Every row comes from one small tree of marks. The marks that hang from a mark follow it in brackets, in alphabetical order. Every link used is in the known rows. Which tree was each row made from?
(in the rows, 128 means zero)
Known rows:
sige(gavonu(girupul)): [127 156 123 118 136 104 124 144 133 130 104 126 115 125 132 123 151 175
 136 118 155 139 117 122 175 163 166 139 151 147 149 114 107 179  99 135
 137 146 164 127 119 122 130 165 140 194 133 173 145 145 140 104 115  89
  90 133 117 124  82  87 108 172 127 117 133 153 142 120 166 131 135 132]
vetubek(sige(gavonu(girupul))): [105 155 113 105 115  88 150 131 121 122  78  98 136 147 118 113 109 158
 141 128 135 149 133 119 165 178 143 138 131 143 123  85  96 170 113 136
 130 135 148 165 132  88 160 173 154 199 115 164 174 143 175 155 104  85
 143 133 112 117 121 115 130 216 105 116 124 143 148 121 163 103 120 128]
girupul(gavonu): [ 81 122 122 158 130 140 128 128 107 160 110  85 146 129 143 119  80 165
  90 159 153 124  99 160  91  81 154  95 101 128 131 132 175 146 121  66
 129 155 141 117 101 133 151 193 158 156 147 182 135 119 146  81  97  92
 149 167 151 166  95 124 175 178 123 111 144 148 166 144  99 152 154 156]
gavonu(poran): [110 124 136 129 132 141 122 148 148 131 134 138 111 135 122 141 166 136
 116 144 142 100 118 142 135 104 168 150 114 128 145 131 141 151 137 124
 110 120 136 126 126 133 116 154 122 141 121 127 111 130 131 101 138  97
 125 122 147 125 115 142 118 118 136 126 130 125 143 137 124 128 130 124]
girupul(gavonu(ranut) sute): [ 88 108 161 161 162 161 128 112  95 187 163  53 157  69 116 120  54 101
 122 124 130 162 116 150  92 107 146  78 144 141 142 123 179 124 142  77
 108 142 169  71 132 176 122 127 110 119 118 187 161 126  88  80 120 135
 151 141 130 182 140 117 171 236 152  94 152 135 161 154  97 145 152 140]
girupul(gavonu(poran sige) sute): [ 61  85 113 139 137 124 135 136 106 130 149  90 164  97 140 111 121  97
 108 119 110 118 124 119  65 108 106 118 143 148  94 116 174  86  96 110
  78 132 143 118 190 159 129 101  71  55 126 130 147 129 114 108 147 194
 146 145 141 126 161 147 133 112 135 125 130 128 111 159 122 106 119 161]
vetubek(sige): [ 83 151 105 115 108 130 153 119 118 142  85  87 144 168  84 117  62 137
 113 167 113 141 107 146 139 137 180 123 102 121 132  75 140 136 130  94
 126 110 140 157 106 103 170 213 161 178 108 148 159 135 180 137 123  57
 182 120 126 116 123 153 136 247  99 111 128 135 170 125 108 120 115 139]
ranut(gavonu(poran(zeti) sige(vetubek))): [182 128  84 129 102 121 128 102 145  85 127 182 114 147 169 117 136 146
 138 137  99 108 144 107 120  88  72 126  91 109 115 150 115  69 139 151
 143 122  71 149  94 115 120  68 145  78 150  38  70 114 135 180 130 186
 120 125 136  89 149 138 121  11 115 146 112 110  62 105 106 139 140 133]
ranut(gavonu(poran(kular) sige)): [ 92 133 118 117 107 132  96 122 134 105 118 181 141 169 114 128 138  74
  96 159 118 114 111 130 136 136  73 161 110 145 117 150 100  90  87 131
 119  85  78 137 172  98 126  78 130 102 115 121 108 154 137  97 176 156
  92 102  87 100 148 147 120  36 119 148 105 119 189 115 155 135 110 156]
sige(vetubek): [162 123 117 104 125 124 138 123 125 141 119 119 127 146 135 132 137 181
 127 149 136 129 109 162 118  99 172 109 105  91 135 132 161 167 141 112
 156 144  93 113  67 131 144 188 170 156 127 127 109 111 146 141  91  81
 167 122 146 119  69  95 154 150 116 135 104 135 131 122 102 176 176 121]
gavonu(girupul): [103 142 120 118 134 130 122 154 136 141 107 124 119 102 140 129 145 154
 115 138 155 123 118 138 158 124 160 120 107 137 136 118 140 181 111 131
 132 141 145 118 109 124 127 194 152 174 150 166 133 138 146  94 122  95
 121 133 124 174  89 108 127 199 115 114 133 143 144 137 146 128 149 118]
girupul(gavonu(ranut)): [111 125 151 179 125 154 126 125  97 171 126  93 137 120 129 128  46 119
 100 149 131 164 111 161 107  79 152  79 141 120 165 154 167 117 137  78
 123 142 144  97 106 157 125 162 146 145 142 195 150 109  97  86  81  99
 134 160 140 164 128 145 181 208 136 113 159 124 190 141  88 148 152 146]
girupul(gavonu(poran(kular) ranut) sute): [ 81  87 176 144 143 167 109 118 104 177 178  80 165  68  96 131  95  40
 120 126 131 132 135 139  84 155  95  96 108 130 118 150 141 100 144  91
 111 117 138  91 170 146 146 105 106  73 103 175 146 135  82  67 164 150
 109 142  95 189 161 154 161 144 145 125 116 126 167 146 109 118 111 133]
ranut(gavonu(poran sige)): [ 95 139 117 140 111 118 124 122 118  94 126 187 116 169 154 105 131 117
 100 145 109 121 118 142 152 105  99 155 139 151 132 146 142  92  83 134
 121 103 121 146 144 135  98  70 115  99 134 114 106 142 137 125 141 180
 113 102 115  85 155 148 110  62 134 122 127 111 150 108 148 135 127 168]
gavonu(girupul poran(kular zeti)): [132 108 121 130 127 164  88 152 183 125  96 129 133  89 109 149 167 100
 143 127 145  72 152 119 135 160 105 153  60 111 114 132  52 151 143 137
 152 107 134 148 144  80 151 151 155 140 134 120 105 148 150  81 208  91
  74 147 102 201 142 166 100  84  94 150 123 113 106 127 132 103  83  96]
pobipa(sute): [121 133 142 113 124 129 118 152 134 147 106 121 120 170 105 131  94 140
 116 151 122 105  92 159 141 100 181 138 104 117 148 131 127 159 137  92
 130  92 140 126  87 135 131 208 173 167 136 168 140 135 151 111  99  48
 153 141 149 150  63 130 129 181 113 110 161 143 155 122 130 140 154 127]
vetubek(sige(gavonu(girupul poran(zeti)))): [146 147 105 138 118 108 140 127 158 100  79 113 113 130 122 126 140 144
 157 113 115 131 164  87 168 175 117 159 104 131 113  78  48 122 120 138
 140 117 161 199 156  73 158 127 141 162 132  82 132 127 168 181 146 119
 114 154 129 118 177 154  82 133  90 126 138 130  80 112 132  48  71 119]
sige(gavonu(poran(zeti)) vetubek): [212 115 117 145 120 131 137 123 167 105 112 139 109 137 128 130 183 180
 170 116 137 100 134 106 127 132 145 140 111  98 128 137  81 136 145 122
 161 137 115 139  77 107 131 114 139 150 135  52  75 108 126 187 128 118
  99 146 155 113  99 115 106  40 133 140 110 122  53 105 108 123 135 107]
poran(kular zeti): [110 141 110 146 128 189  97 134 162 153  74  80 150 131  75 126 124 124
 129 161 130 119  96 131 115 146 157 137  62 101 143 116  66 157 154  79
 152 118 141 117  80 106 165 192 165 185 125 134 109 136 143  78 194  45
  97 134 104 192  93 156 124 162  93 136 131 126 176 112 100 142 127 113]
ranut(gavonu(poran)): [ 91 147 144 148 109 142 107 133 131 119 127 152 107 146 164 115 139 138
  99 162 146 124 117 141 161 106 137 140  99 150 138 150 150 125 123 117
 120 112 123 146 122 132 104  97 162 128 135 137  96 140 133  95 136 142
 106 119 134 103 125 117  99  76 133 109 125 142 137 130 127 146 141 159]
sige(gavonu(ranut) vetubek): [214 144 161 127 135 116 136 116 110 140 149 139 102 168 101 137 113 163
 158 116 125 184 123 137 151 132 168 104 172  96 174 149 114 144 161 133
 154 152 121  96  67 140 116 118 130 161 110 145 127 106  87 162  65  98
 125 113 126  81  90  99 159 152 160 127 118 129 149 102 119 160 167 116]
girupul(gavonu(sige) sute): [ 62 110 115 144 144 121 141 120  73 150 140  69 173 101 125 106  82 124
 100 124 105 114  94 130  62 112 131 101 146 148 107 104 173 111 100  94
  97 144 139 100 150 177 147 131  94  95 129 153 158 125 117 115 136 158
 169 139 136 151 124 123 168 195 124 109 142 143 139 164 113 139 141 163]
zeti(poran): [ 94 162 118 129 136 155 101 130 141 139 125 118  98 163  77 133 148 173
  99 133 158 107  99 159 123 104 210 143 110 153 172 108 148 146 139 102
 143 105 132 110  92 115 136 213 132 211  91 137 149 153 116 120 134  84
 153 141 170 144 107 106 100 191 130 107 140 175 139 125 116 139 119 119]
girupul(gavonu(poran(zeti)) sute): [ 85  92 124 184 148 163 125 117 132 150 144  49 160  52 157 104 120 122
 121 112 134  70 140 113  75 107 132 106  79 138 103 107 147 114 130  75
 113 124 167 121 142 145 140 130 116  94 142 109 107 112 124 104 187 146
 122 170 156 198 140 139 113 124 119 112 140 155  58 150  75 109 114 146]

Write each row's tree:
[206 130 126  98 124 114 149 122 110 137 137 169 119 173  96 147  96 128
 138 131  89 176 120 144 120 106 126 109 172  84 146 153 144 105 153 155
 146 135 109 106  94 152 110 110 121 112 124 100 132 102  90 173  61 120
 171 100 123  87 131 136 174 145 145 151 135  91 156 121 116 153 164 100]
gavonu(ranut sige(vetubek))
[144 135 116  83 138 100 131 109  95 125 159 148 140  94 181 106 130 138
 143 111 111 141 125 119 135 139  86 106 142 161  80 134 169 118 120 173
 129 142  97 112 122 152 129  71 126  84 142 125 115 142 125 155 140 203
 164  93 120 100 125  46 145 116 115 133 110 153  71 136 173 164 168 124]
ranut(gavonu(girupul(sute) sige(vetubek)))
[148 146 108 102 106 111 125 104  95 109 121 177 125 182 169 116 111 160
 117 155 103 145 104 144 132  86 106 106 125 127 120 154 155 110 122 135
 142 131  61 131  80 135 129  91 166 116 133 104 100 121 127 164  99 153
 154  98 138  67 108  97 169  89 124 138 118 137 129 106 136 186 187 143]
ranut(gavonu(sige(vetubek)))
[163 108 103  95 113 111 145 129 126 100 142 179 117 161 132 149 170 136
 125 137 115 104 144 135 103 105 120 142 145  99 100 146 133 106 138 158
 129 126  65 138 120 114 114 123 106  93 131  69  96 113 148 174  97 144
 156 109 146  89 124 149 133  46 135 163 108 100 104 122 120 135 131 121]
gavonu(poran sige(vetubek))
[156 129 116 104 100 110 128 107 123  94 142 203 116 174 180 129 135 138
 131 143 106 127 132 130 126 103  94 132 132 130 105 164 156  83 123 144
 128 118  54 147 106 124 111  59 138  74 139  76  77 126 136 176 113 200
 140 105 136  57 136 110 126   7 133 145 104 124  94 121 135 155 156 146]
ranut(gavonu(poran sige(vetubek)))
[ 93  91 100 180 141 140 130 111 139 117 141  69 160  77 135 105 116 107
 122 102 109  91 134  99  51 109  93 131 123 133  83 104 125  82 110  98
 106 120 160 121 171 153 138 101  79  67 142  89 119 117 120 127 181 195
 141 161 152 172 176 157 111 103 110 130 144 125  76 156  93  97 103 151]
girupul(gavonu(poran(zeti) sige) sute)
[115 113 143 119 164 112 127 142 132 125 176 162 124  71 115 137 146  67
 139  89 101 145 158 106 144 158  87 142 197 141 123 110 139 107 124 182
  82 108 174 109 201 171  85  71  42  60 129 125 155 136  84 134 158 194
 128  98  97 126 195 137  93 154 143 128 149 105 115 152 167  91  94 103]
gavonu(girupul(sute) poran ranut sige)
[123 123  99 114 131 100 127 157 154  96 123 185 113 125 141 139 177 111
 115 122 134  95 147 117 143 121 104 164 153 135 117 126 115 120  88 178
 112 123 123 148 178 118 100 116  92 107 147 107 140 139 138 117 119 154
 121 110 122 108 149 150 103  92 118 154 140 105 128 140 162  87 114 130]
gavonu(girupul poran sige)
[166 137  97  77 124 101 145 131 131 113 114 161 133 131 149 145 149 152
 133 125 115 120 136 129 124 123 105 122 141 106 102 131 137 132 123 177
 150 157  81 124 107 110 134 153 137 127 145 102 127 124 147 162  84 122
 163 120 130 105 112  93 144 111 110 156 117 128  95 130 139 154 158 115]
gavonu(girupul sige(vetubek))
[184 106 144  87 115 141 128 123 150 119 147 195 133 163  75 172 145  67
 142 139  93 143 141 127 109 149  68 139 149  78 126 177  94  87 160 172
 136 102  55 121 132 109 135  92 115  81 106  86 118 121  95 155 119 133
 118  99  96  87 162 180 159  44 144 181 103  68 169 106 119 137 126 106]
gavonu(poran(kular) ranut sige(vetubek))
[219 141 163 103 134 107 131 126 123 131 148 152 104 127 135 149 138 156
 182 111 134 179 141 128 169 155 135 108 176 107 147 155 120 148 157 173
 166 163 125 112  95 131 126 125 143 161 129 155 135 111 100 159  63 108
 109 122 118 107  98  78 139 141 150 134 122 122 133 119 139 149 155 102]
sige(gavonu(girupul ranut) vetubek)
[192 129 171 106 163 119 139 114 115 149 176 107 122  76 132 126 138 141
 181  79 129 179 140 118 158 172 137  97 174 128 130 133 136 161 165 173
 135 162 156  88 111 171 125  90 127 129 114 139 153 125  86 161 104 139
 134 118 117 104 106  54 132 180 151 113 108 143  93 132 146 137 154  84]
sige(gavonu(girupul(sute) ranut) vetubek)
[114 150 130 119 112  94 143 141 136 110 108 131 125 144 129 136 149 135
 148 121 142 124 161 101 176 177 127 156 133 141 112  86  80 136 103 151
 123 117 131 194 163  86 150 142 136 163 129 123 154 140 182 165 114 117
 124 127 121 106 160 141  96 137 117 126 119 135 111 116 168  67  90 133]
vetubek(sige(gavonu(girupul poran)))
[127 134 136 129 141 105 117 151 160 108 134 155 106 126 144 135 202 146
 142 117 162 106 141 106 171 154 138 163 157 149 136 130 103 168  99 156
 128 135 150 149 155 119 103 121 122 158 129 142 130 134 141 115 123 132
  76 128 135 130 118 114  75  90 134 133 132 129 112 132 169 110 111 122]
sige(gavonu(girupul poran))
[113 137 134 138 118 130 101 139 138 112 136 183 105 111 199 126 156 133
 105 139 163 111 136 136 191 124 103 135  97 172 122 143 151 141 114 157
 122 120 116 156 128 118 101 104 160 119 150 148 112 152 141  98 154 157
 100 116 126 132 129 102 105  70 128 118 132 154 117 138 165 127 131 137]
ranut(gavonu(girupul poran))
[114 112 122 143 165 155 120 138 157 132 133  91 127  36 146 116 172 117
 154  96 143  94 157 110 140 151 134 135  87 138 107  88 114 144 125 145
 103 118 184 125 152 136 123 118 104 113 142  96 106 143 134  96 215 147
 103 143 132 191 142 125  65 131 114 115 138 133  47 153 133  91  99  98]
gavonu(girupul(sute) poran(zeti))
[ 86 107 117 153 122 118 128 135 108 113 126 133 143 139 148 127 120 113
  80 141 118  94 121 138  80  82  93 135 149 135 108 146 146  90  98 119
 114 130 105 146 151 113 125 130 104  91 146 129 139 113 136 102 113 162
 133 153 136 126 151 176 147  79 128 149 143 111 141 144 115 109 119 160]
girupul(gavonu(poran sige))
[126  89 109 105  99 136 128 115 107 115 128 142 169 149 130 156 141  95
 118 156 125  88 131 134  45 103  56 118 104  91  70 184 116  84 123 118
 134 132  30 143 130  68 169 126 151  60 121 107 118 108 131 125 123 151
 131 161 138 123 126 168 183   6 116 185  86 104 133 125 110 133 140 148]
girupul(gavonu(poran(kular) sige(vetubek)))
[162 147 177 147 135 118 129 142 134 118 150 157  95 155 100 133 140 125
 141 122 142 167 132 124 166 152 158 149 187 124 184 140 107 124 137 133
 123 120 166 112 133 158  84  92  91 147 110 143 138 125  97 124  97 127
  93 117 116 103 140 143  95 118 170 114 142 102 167 120 128 117 112 117]
sige(gavonu(poran ranut))
[165 124 139  81 154 106 136 120 117 141 157  87 137  83 157 124 177 173
 170  85 150 138 137 106 137 171 138 108 135 132 100 122 127 178 134 160
 149 166 135 102 109 157 144 114 125 137 117 144 127 136 127 154 116 118
 140 122 133 113  65  35 130 145 138 120  92 176  67 137 159 147 156 106]
sige(gavonu(girupul(sute)) vetubek)
[115 105 155 182 128 151 126 131 109 144 153 122 126 128 132 142  88  95
 108 139 137 134 129 157 101  90 117 112 141 125 164 168 157 111 142  98
 110 135 137 115 135 150 112 137 122 104 138 158 138 107  95  99 100 139
 110 141 145 148 161 172 154 134 154 119 154 111 164 148  88 121 116 147]
girupul(gavonu(poran ranut))
[138 169 149 128 119 102 161 112  96 138 101  98 123 192  64 129  50 126
 142 135 114 202 131 126 162 175 164 123 168 112 177  98 103 125 129  98
 127 121 156 136 120 127 145 134 131 193  98 164 175 130 121 161  84  91
 149 113 107 104 157 153 135 252 131 109 142 105 191  99 131 108 121 132]
vetubek(sige(gavonu(ranut)))
[128 155 105 151 106 112 146 122 153 105  74  96 117 170  93 112 117 141
 151 128 115 128 151  98 145 175 149 157 107 123 131  75  61 102 130 110
 137 100 157 191 130  77 149 129 134 164 124  83 125 122 158 182 146 101
 121 139 137 106 162 174  86 131 108 128 128 121 108 106 111  74  77 133]
vetubek(sige(gavonu(poran(zeti))))
[115 121 167 130 164 143 127 147 118 172 176  97 126  57 106 126 113 105
 140 105 131 158 135 135 154 155 150  93 147 140 156 107 155 158 136 152
  96 126 193  73 137 189 106 118  98 138 121 176 163 140  97  95 137 120
 139 101  96 172 141  99 124 245 144  90 152 141 139 149 141 136 129 101]
gavonu(girupul(sute) ranut)
